Every row comes from one small tree of marks. The marks that hang from a mark follow it in brackets, in alphabetical order. Every link used is in the known rows. Which tree was each row made from?
Known rows:
gebi[dedu ketiz[mudi[nonub topa]]]: [  3.7 -59.2  20.7 -14.5  20.7 -19.5 -14.0  -1.5  -4.0  -6.6  -6.9   1.6
  -8.3 -21.7   1.2 -14.4  39.4  13.3 -34.3   4.8   3.0   8.9  51.8  29.1
   2.5  49.3]
gebi[ketiz]: [ 14.8  33.6  16.9  11.4   6.8   0.0 -12.7  22.2 -14.4 -10.1  -1.1 -10.6
   7.8   1.3  13.4  12.8   4.0  -7.8 -20.7  -0.6  -9.1  -5.0  -0.9  20.0
 -29.5  25.0]
nonub[mudi[ketiz[gebi[dedu]]] topa[lapeza]]: [ 13.3 -24.3 -18.1  -8.1 -27.2   5.3  39.7 -20.6   8.7   0.8   9.3 -30.7
  -0.6  22.9  -7.1 -31.5 -22.4  25.2  41.3 -40.7   0.6 -18.6  17.6 -16.9
  58.7 -23.7]
topa[lapeza nonub]: [-14.4   9.9 -40.0 -18.4  -2.6   5.1  -5.5  -5.5   0.3   4.7   3.8  18.1
   4.1  -6.5  -8.2  28.5 -18.9  -6.3  13.4  49.7  -8.7   6.3 -58.1 -11.3
 -31.0 -20.5]
gebi[ketiz[mudi[nonub]]]: [ -6.8  11.9  35.4   1.3  29.0 -11.9 -23.2  16.0 -10.3  -0.9  -5.7  13.2
   8.3 -19.9  20.4  18.9  23.0  -1.7 -24.6  20.3 -11.9  -0.3  41.0  10.6
 -42.3  46.7]
topa[nonub]: [ -0.4   3.0 -10.0   3.2   1.9   7.8 -14.5  -4.2 -18.0   6.1   3.5   5.8
   8.2  -2.1   0.0  17.3 -11.4  -2.8  20.7  20.0 -14.5   4.2 -28.2   9.4
  -9.6  -9.2]
bezo[lapeza[gebi[ketiz] topa] mudi[nonub]]: [-15.4  60.7  29.7  27.9  12.3 -13.0 -26.3  78.1 -19.7  -2.6  -1.7  17.9
 -26.1 -24.9  16.9   9.3  70.1 -13.6 -27.4 -29.5 -11.3  -0.6   1.3  34.0
 -33.6  21.8]
ketiz[gebi[dedu] mudi[nonub topa[lapeza]]]: [ -3.3 -42.4  -0.7 -15.6  -3.9  -2.7   6.1 -32.1  23.8  -1.5  -1.8   8.1
  -9.0 -16.8 -22.0 -27.8  14.5  -5.1 -18.7  30.7  12.2  -2.3  26.0  -5.5
  10.2  43.0]
ketiz[gebi[dedu] mudi]: [ 30.8  23.8  41.3  35.7 -17.8  19.9   3.1  14.3   5.8 -35.5  -0.3 -27.7
  27.4  13.7 -14.2 -17.1  -6.8 -22.1  -1.0 -22.5  -0.1  -4.3  49.9   8.1
   8.0  66.0]
topa[lapeza[gebi[ketiz]]]: [ -6.1  63.9  -1.1  -6.8  14.9   3.5  -4.8  27.0  18.7  -6.4  -7.0  10.0
  -7.7   7.7   3.4  32.7 -25.4 -21.2 -34.1  10.0   2.3  11.9 -34.1 -10.8
 -65.3 -15.4]
gebi[dedu ketiz[mudi[nonub]]]: [  9.0 -10.9  36.3  -2.3  19.9 -16.5 -11.6  28.5  -7.2 -21.1  -4.4  -3.7
   0.3 -10.1   3.5  -4.2  20.6   0.7 -27.6  -1.6  -2.8  14.8  63.6  26.6
 -16.8  61.7]
topa[lapeza[gebi]]: [-12.0  72.3 -11.6   3.7  -0.4   4.2  -0.6   4.0   5.2  -1.8  -1.3  22.0
   9.9  16.1  -4.5  21.6 -33.1 -38.0 -16.4  41.9   7.3  18.4 -43.4 -20.3
 -31.7 -22.4]
ketiz[gebi]: [ 22.3  37.3  25.9  34.2 -10.8  20.7  -0.3  -4.6  -4.6  -1.5   3.4 -15.9
  12.4  11.0  -4.4  -8.6 -16.9 -22.3   7.6  -4.9  -8.7 -14.1   4.1  13.4
   1.9  29.2]
topa[lapeza[gebi] nonub[mudi[ketiz]]]: [-12.5  -3.2 -27.7  -5.6  12.1   5.6  17.0 -30.5  -6.0  16.0   4.2  10.5
 -17.5  17.9   1.1  33.0 -53.2  19.8  43.1   1.5   1.7   5.0 -32.9 -22.5
  -8.6 -78.8]
mudi[ketiz[gebi] topa]: [ 21.0 -30.8  18.6  47.6 -11.0  24.2  -5.9 -54.5   4.3  19.3   2.5 -27.1
  -1.7  13.8   9.3  -7.7   0.6   8.5   5.7   0.8   6.3 -21.8   8.2   2.2
  39.2  -4.0]
nonub[mudi[ketiz topa[lapeza]]]: [ -9.9 -40.2 -41.6  -6.1  -2.8  -6.3  19.1 -63.8 -16.9  11.0   7.8   1.9
   7.4  11.2   8.8  -9.5  -4.1  24.4  22.3  38.9  13.4 -18.2 -20.0 -10.1
  36.2 -38.4]
gebi[dedu ketiz]: [ 33.0  16.2  20.0  10.8  -3.3  -1.8  -1.7  34.4  -8.4 -25.8  -1.4 -27.4
  -0.5  10.7  -6.6 -10.5   2.6  -2.9 -21.3 -23.0  -2.9  13.6  23.5  30.6
  -4.1  41.5]
lapeza[gebi[dedu] topa[nonub]]: [ 10.2  -1.6   0.0   7.6 -17.7   9.5  -4.4  52.0  -5.7 -11.1   1.6  -0.5
 -19.9  -5.2 -14.1 -27.1   1.0  -4.6  13.3  -9.2   9.1  18.7 -28.5  -8.5
  21.8 -10.1]
ketiz[mudi[nonub]]: [-13.2  17.3  21.1   8.9  14.9 -11.0 -16.7  -7.5 -18.0  -2.2   0.6  25.4
  27.3 -10.1  12.1  10.1  14.5 -13.9  -4.6  48.8  -5.7   1.9  33.9   4.7
  -6.4  41.6]
nonub[mudi[ketiz[gebi]] topa]: [ 14.4 -14.8   9.5  16.7 -13.2   9.6  20.9 -26.5 -15.2  16.4   8.4 -28.7
  11.9  15.9  19.8 -19.4 -13.9  26.2  50.3 -51.8 -11.5 -37.6  19.8  -4.2
  58.1 -26.3]
nonub[mudi[ketiz] topa[lapeza[gebi]]]: [-18.4  21.5 -26.4 -16.5  -0.5  -7.9  21.0 -20.2  -2.5  15.0   3.8   9.3
  12.9  22.6  17.0  12.0 -29.8   8.1  30.0  -2.9   2.6  -6.1 -23.7 -35.9
  20.9 -74.7]
ketiz[gebi mudi[nonub]]: [  0.8  15.0  44.9  24.3   8.5   6.6 -10.7 -14.3  -3.1   3.9  -0.5   4.9
  11.0  -8.2   5.4  -3.3   4.3 -16.2   0.3   7.5  -9.7 -15.0  41.1   1.8
  -9.3  48.4]
bezo[mudi[ketiz nonub topa[lapeza]]]: [-24.9 -37.4 -41.8   9.7 -10.3  -2.9 -12.9 -26.6 -10.1  26.2   2.5  26.1
  -7.7  -7.5 -11.2  -1.3  25.7 -13.1 -20.1  66.8  17.9 -10.5 -16.7   3.2
  16.9  -9.0]
ketiz[gebi[dedu] mudi[nonub]]: [ 14.5  -7.5  45.8  21.1  -1.7   5.2  -2.2  -1.1   4.6 -14.3  -0.1  -8.7
   5.0  -1.6 -15.3 -25.9  -0.6 -13.5  -2.4  -8.3  -0.7   0.9  66.3  15.0
  12.3  66.8]

Write each row's tree:
[  8.7  -7.4  16.1   2.2  15.6  -0.9 -21.4   1.0  -4.5 -10.2  -7.7  -2.4
  23.8 -19.0  21.0  17.6  32.6   1.1 -30.0  11.5  -3.3 -15.1  10.1  12.6
 -30.5  39.1] -> gebi[ketiz[mudi[topa]]]
[-13.2 -57.2 -47.5  -9.3   0.1   7.7  -7.3 -56.1   7.4  29.6   2.8   7.0
  -9.3  -1.4   6.7  27.6  -3.9  26.5  14.2  62.6   8.7   3.6 -51.4 -20.2
   6.9 -50.3] -> mudi[ketiz topa[lapeza nonub]]
[ -0.2  15.0   7.1  -2.3  10.2   9.5 -21.9  62.5   0.4   7.4  -5.2   2.2
 -30.7 -21.9  14.7   1.1  10.1   3.1  -5.1 -23.0  -3.4  -3.4 -42.1  -9.1
 -33.3 -16.5] -> lapeza[gebi[ketiz] topa[nonub]]
[-26.3  12.0  -5.3 -38.1   3.3 -23.0   1.9  15.1  19.6  -3.2  -4.6  31.7
  10.0  -5.5  -8.9   5.9  -2.1 -19.6 -18.6  27.5   6.7  27.8  12.6 -23.3
  -4.1  -3.9] -> ketiz[mudi[nonub[topa[lapeza[gebi[dedu]]]]]]
[-27.5  35.9 -33.7 -41.9  -3.9 -15.6  20.9   3.7  -6.9   7.3   2.4  22.6
  14.2   4.2   3.5   1.6 -25.0  -6.2  20.9  -8.5  -3.5  -2.8 -40.4 -21.2
   0.3 -55.7] -> nonub[mudi topa[lapeza[gebi]]]
[  8.7  44.1   2.7  -8.5   3.2  -1.1   6.4  37.3  20.8 -23.9  -6.3  -4.6
 -17.1  19.2 -14.3  11.4 -26.7 -19.6 -40.1  -6.6  10.1  28.8  -7.2   2.2
 -43.0   2.2] -> topa[lapeza[gebi[dedu ketiz]]]
[-19.5  27.0  -9.6  -6.6   6.4   0.8  -8.5 -19.8  15.3  -5.7  -7.7  28.1
  24.6  -5.8   2.8  26.7  -3.8 -30.8 -27.9  52.5  14.2   8.4 -29.2 -27.6
 -31.1  -9.6] -> ketiz[mudi[topa[lapeza[gebi]]]]
[ -2.1  42.1   2.7 -33.4   2.0  -7.8   1.3  53.3  30.0 -23.0 -10.7  -0.1
  15.3  -1.2   0.2  25.6  -3.2 -11.6 -35.5 -18.6   1.2  18.7   5.9 -26.3
 -38.1   4.2] -> nonub[topa[lapeza[gebi[dedu ketiz[mudi]]]]]
[  7.1  41.1   2.5  29.6 -20.7   4.6 -11.5  81.8 -17.4 -29.0   3.5  -0.3
  -9.8  -5.3 -16.8  -2.8  45.3 -12.5  15.5 -41.2  -3.7  23.0 -20.6  22.1
   4.2   7.7] -> bezo[lapeza[gebi[dedu] topa[nonub]] mudi]
[ 17.4  30.1  19.1  27.4   4.1  -4.8  -9.6  47.0  -2.7 -29.1  -6.6 -12.1
 -10.0   7.9 -10.7  17.9  44.2 -10.5 -39.2 -68.5  -2.8  19.8  12.5  58.8
 -26.6  19.9] -> bezo[lapeza[gebi[dedu ketiz]] mudi[topa]]
[ 22.0 -29.5  35.4  45.7  -8.3   8.7   5.0 -29.1   2.7   8.9   4.8 -25.5
 -25.0  27.1  -8.4 -27.7 -11.6  11.0  10.2  -8.3   6.9   2.7  63.5  16.6
  52.0  22.4] -> mudi[ketiz[gebi[dedu]] nonub]
[-17.4 -21.1 -46.9 -30.2  -4.3 -12.2  17.7 -40.7 -21.4   4.6   6.6  17.8
  14.4  -8.2  -3.8 -19.1   0.5   7.1  15.2  32.7   4.1 -17.0 -41.0   3.1
  17.2 -16.7] -> nonub[mudi[topa[lapeza]]]
[ 29.8 -25.4  24.7  22.9 -16.0  16.5  -0.1 -16.9  11.7 -21.3  -3.5 -23.6
  19.6  -2.1 -14.6 -27.3  10.0  -9.0  -8.7 -14.4   6.5 -10.2  38.4  11.3
  27.0  57.3] -> ketiz[gebi[dedu] mudi[topa]]
[ -3.9  15.0 -25.5 -17.2  -4.1   4.5   6.3  15.3  13.3  -6.9  -0.9   9.2
 -16.5  15.0 -29.4  18.0 -41.7 -16.7   2.4  12.8   7.0  39.2 -38.0  -9.9
 -24.0 -31.7] -> topa[lapeza[gebi[dedu]] nonub]
[ 14.8 -64.2   3.5 -18.3  13.0  -0.3 -14.9  11.1   1.9 -14.1  -8.0 -15.7
  -3.6 -21.2  -4.6   9.0  21.4  22.5 -11.8 -23.0  -4.2   7.7  12.1  20.2
 -22.8  29.3] -> gebi[dedu ketiz[mudi[topa[nonub]]]]
[ 16.7 -30.6   9.5  26.0  -1.3  22.6  14.1 -34.5 -15.2  15.3   8.4 -28.8
 -16.2  15.3   5.7   0.4 -31.9  33.5  66.2 -48.3 -16.0 -26.5  12.5   2.7
  24.0 -29.4] -> topa[nonub[mudi[ketiz[gebi]]]]
[-11.9  48.3  22.4  59.2  -1.4  -7.7 -20.5  34.8 -23.3   4.9   4.7  16.5
 -12.5   4.2  21.9   7.7  59.7 -10.1   0.3   9.1   5.1   3.9  12.2  11.3
  23.0  -2.9] -> bezo[lapeza[gebi topa] mudi[ketiz nonub]]
[-11.9  -9.8   0.7 -26.3 -10.1  -9.0   9.1   5.4  26.9  -0.4  -0.1   5.7
   7.3 -11.8 -13.0 -13.6   7.7  -8.1  -3.4   6.8  -5.4   0.6  31.1 -20.3
  13.0  28.2] -> ketiz[gebi[dedu] mudi[nonub[topa[lapeza]]]]
[  0.9 -21.7 -18.9 -35.8   9.9 -12.1  24.0   1.6   3.0 -11.1  -4.3  -1.4
 -29.2   1.8 -17.2 -17.5 -16.1  11.1 -15.1 -37.2  11.3   8.6 -12.6  16.8
  -7.6 -20.8] -> nonub[mudi[topa[lapeza[gebi[dedu ketiz]]]]]
[-27.5 -33.3 -38.0 -30.6   7.7 -17.2  -5.8 -46.8  -5.4  26.2   1.9  36.5
  -9.4 -19.1  -4.2  -9.5  15.6  -1.8 -16.5  80.1   6.4   2.8 -35.4   2.3
   3.1  -9.9] -> mudi[nonub topa[lapeza]]
[ 25.5  22.6  34.0  14.2   3.6   0.1  -7.8  41.7  -3.9 -38.7  -4.7 -24.2
  22.2   4.0   2.5   3.6  10.9 -10.2 -24.2 -15.5  -3.3   6.4  47.4  13.8
 -21.3  61.9] -> gebi[dedu ketiz[mudi]]
[ -5.2 -39.6 -10.0  -6.9   7.8   5.2 -21.5 -27.9  -5.8   3.7  -2.6  12.4
  23.7 -22.8   7.9  22.8  14.8   7.5   8.9  29.1  -7.4  -3.7 -16.6  -1.8
 -11.8   6.4] -> ketiz[mudi[topa[nonub]]]
[ 29.1 -33.0  12.3  14.0 -24.0   5.5  31.1 -17.2  -7.1  -0.4   9.2 -43.5
   3.7  24.9  -0.8 -36.6 -13.1  29.1  48.1 -73.3  -4.5 -23.1  45.7   9.4
  80.5 -11.1] -> nonub[mudi[ketiz[gebi[dedu]]] topa]
[ -3.1 -20.0  -4.5  17.7  -0.3   8.1   3.1   6.8 -25.1  13.8   5.5  -2.1
 -19.9   2.4  18.4 -14.2  -8.8  28.9  54.1 -14.3   6.6 -14.4 -22.6 -23.7
  39.7 -54.4] -> lapeza[gebi topa[nonub[mudi[ketiz]]]]
[ -2.9  -4.1 -21.6  -7.0 -15.5   7.3  27.1 -32.7   4.1  17.2   8.7 -18.2
   8.3  14.5  10.2 -10.4 -19.0  20.6  43.2 -19.9  -5.4 -31.3  -4.9 -29.0
  38.0 -37.0] -> nonub[mudi[ketiz[gebi]] topa[lapeza]]
[  1.1  33.5 -10.7 -36.9  -4.7 -11.8   6.3  46.2  26.3 -10.4  -7.0  -0.9
  -8.7   7.2  -7.1  12.4 -13.9  -9.2 -32.5 -24.5   1.6  20.7 -18.4 -11.8
 -26.1 -24.0] -> nonub[topa[lapeza[gebi[dedu ketiz]]]]
[-13.8  51.1 -15.7 -34.2   7.4  -6.8  -4.9  32.8  21.2   8.5  -7.3  13.6
  -2.0  -1.8  12.7  32.3 -14.4 -13.9 -28.8  -7.9  -6.2   8.1 -44.1 -19.7
 -51.1 -37.4] -> nonub[topa[lapeza[gebi[ketiz]]]]
[ 18.3 -50.7   7.0  29.2  -4.5  15.1  16.6 -66.1 -16.7  17.7   5.8 -25.4
  -5.9  15.2   9.8 -30.0  -6.3  30.2  37.8 -33.2   1.9 -34.7  17.5  10.0
  57.8 -12.1] -> nonub[mudi[ketiz[gebi] topa]]
[-32.5   0.3 -34.7 -42.8  -0.3 -26.1  -3.7 -11.9  -0.3  29.9   3.8  35.6
   7.4 -16.5   4.6   3.6   9.8  -5.9  -4.0  60.6  -7.0   3.7 -30.2 -13.5
   0.7 -18.7] -> mudi[nonub[topa[lapeza]]]
[ 15.1 -59.1 -20.0   5.3 -21.0   9.4  35.3 -58.2   6.0  -1.3   7.1 -29.6
 -15.3  18.4 -18.0 -41.7 -18.1  25.8  27.9 -16.7  14.6 -18.1  17.1  -0.5
  61.3 -12.3] -> nonub[mudi[ketiz[gebi[dedu]] topa[lapeza]]]
[  7.7 -39.3  11.8   6.0   3.6  23.5 -16.3 -28.2  11.6   9.6  -3.8  -4.2
   6.7 -23.0  -2.3  12.6   1.9   5.4  13.9 -12.4 -12.4 -19.3  -5.2  -1.4
 -11.5  19.7] -> ketiz[gebi mudi[topa[nonub]]]
[-31.9  22.3  -9.1 -49.4  24.6 -23.0  -9.1  19.6  16.6  30.5  -7.1  34.8
 -24.5 -14.3  12.0  22.1  -5.2  -4.4 -31.2   6.1  -7.4  13.4 -29.9 -12.4
 -43.1 -38.4] -> mudi[nonub[topa[lapeza[gebi[ketiz]]]]]
